In the rows, 128 means zero.
Known rows, with every way that one mark hangs from another
C(G P(L) T V): [ 85 103 105 134 180 173 113 137 182 109 167 113 102 200 127 206 157 164]
T(M): [146 122 143 129 120 152 108 140 125 123 107 130 121 144 113 106 112 122]
C(G P V(Z)): [ 69 130 105 139 186 143  74 183 139 125 161 126 114 193 119 182 146 109]
Z(V(C(G T))): [107 124  65 119 140 189 130 149 135  84 182  94 157 111 114 170 152 142]
C(G P T): [ 97 134  79 118 187 161 118 139 183  90 168  95 113 161 109 186 145 133]
Z(V): [ 99 126 111 125 131 133 119 135 112 127 132 143 155 102 111 135 111 125]
Z(V(C(D))): [119 150 105 150 117 127 134 150 125 120 136 122 182 107  98 158 138 130]
C(G): [148 135 119 116 133 155 101 139 125  94 139 109 135 152 124 137 144 111]
V(C(G P) Z): [104 147  89 154 180 162 119 171 139 122 174 110 123 169 121 162 180 106]
Z(V(C(G))): [129 136  87 132 124 171 125 152 101 103 157 110 170 117 122 145 151 114]
C(D P(L) V(Z)): [ 73 126 145 169 178 117  93 164 170 148 137 154 113 211  99 198 152 149]
P(L): [140 108 150 141 124 146 139 111 136 135 125 144 117 153 131 131 149 152]
V(C(D G T) Z): [118 144  92 131 160 173  98 182 167  75 183  87 137 167  94 190 181 145]
C(D G V(Z)): [107 141 132 131 147 136  48 194 134  95 147 117 141 197 101 183 146 116]
V(Z): [103 124 127 132 149 135 105 154 125 133 143 143 113 141 119 132 139 126]
M(X): [122 140 143 138 126 120 127 161 162 127 139 133 120 122 125 126 135 140]
X(M): [130 128 137 120 117 155 111 128 167 122 108 114 130 131 142  96 125 136]
Z(V(C)): [109 130  95 143 119 144 150 140 104 137 146 129 163  92 125 135 138 128]
V(C(P T)): [ 86 131  73 148 172 145 175 131 179 134 172  99 116 126 128 176 155 152]

Rows
[114 168  97 159 179 144 103 181 160 106 164 101 142 185  93 186 181 107] => V(C(D G P) Z)
[ 47 119  82 126 204 160  80 181 171 106 187 109 100 189 114 208 147 137] => C(G P T V(Z))
[142 135 114 139 126 162 129 155 171 100 136  93 136 143  92 154 141 156] => V(C(D T(M)))
[ 95 162 106 171 175 118 131 170 163 139 151 120 133 160  96 176 166 123] => V(C(D P) Z)
[101 147  70 147 161 160 134 152 126 116 161 111 162 131 114 166 152 105] => Z(V(C(G P)))
[ 91 100 115 112 159 193  49 193 142  91 159 111 101 191 107 163 132 139] => C(G T(M) V(Z))
[153 153 118 166 155 157 137 137 171 108 144 104 143 197 106 184 193 131] => V(C(D G P(L)))
[ 94 135 106 135 165 135  96 156 142 121 146 109 128 181 132 179 136 110] => C(G P V)
[141 116 110 105 142 195  87 151 153  73 141  96 115 163 102 142 129 136] => C(G T(M))
[123 124 118 171 152 147 180 114 152 158 143 130 117 156 137 152 175 147] => V(C(P(L)))
[104 143 111 136 175 142 108 152 205 102 125 108 119 167  69 179 115 145] => C(D P T(M))
[128 125 124 113 136 170  56 177 167  70 135  89 135 192  89 184 123 141] => C(D G T(M) V)
[117 159  74 142 176 155 132 155 196  84 172  72 143 167  96 208 172 136] => V(C(D G P T))
[124 142 140 162 163 119 131 121 183 131 118 138 126 182  94 175 149 145] => C(D P(L))
[133 136 106 138 143 172 110 171 114 109 169 109 129 156 128 139 180 113] => V(C(G) Z)
[117 131 115 144 148 168 106 181 167 104 150 107 121 157  83 159 151 156] => V(C(D T(M)) Z)
[ 90 124 119 124 139 120 102 155 172 107 145 107 134 152 108 197 123 164] => C(D T V)
[ 86 117  74 130 136 161 156 139 136 120 171 113 149  87 118 161 137 159] => Z(V(C(T)))
[ 52 114  91 133 178 125 128 144 175 136 160 115 108 151 126 193 120 155] => C(P T V)
[ 84 141  97 165 176 134 147 160 143 156 161 126 113 145 124 153 164 123] => V(C(P) Z)
[120 136 110 137 184 163 111 134 212  79 153 105 121 202  84 210 167 158] => C(D G P(L) T)
[114 129  91 158 158 180 144 133 134 123 158 126 151 156 115 169 173 128] => Z(V(C(G P(L))))
[105 155 115 140 165 118  80 165 162 105 136 102 147 197 103 201 136 111] => C(D G P V)
[107 103 124 142 173 176 135 124 191 124 130 133  86 176  99 157 135 168] => C(P(L) T(M))
[ 96 124 103 140 127 178 135 184 166 113 158 120 136  96 101 137 128 164] => Z(V(C(T(M(X)))))
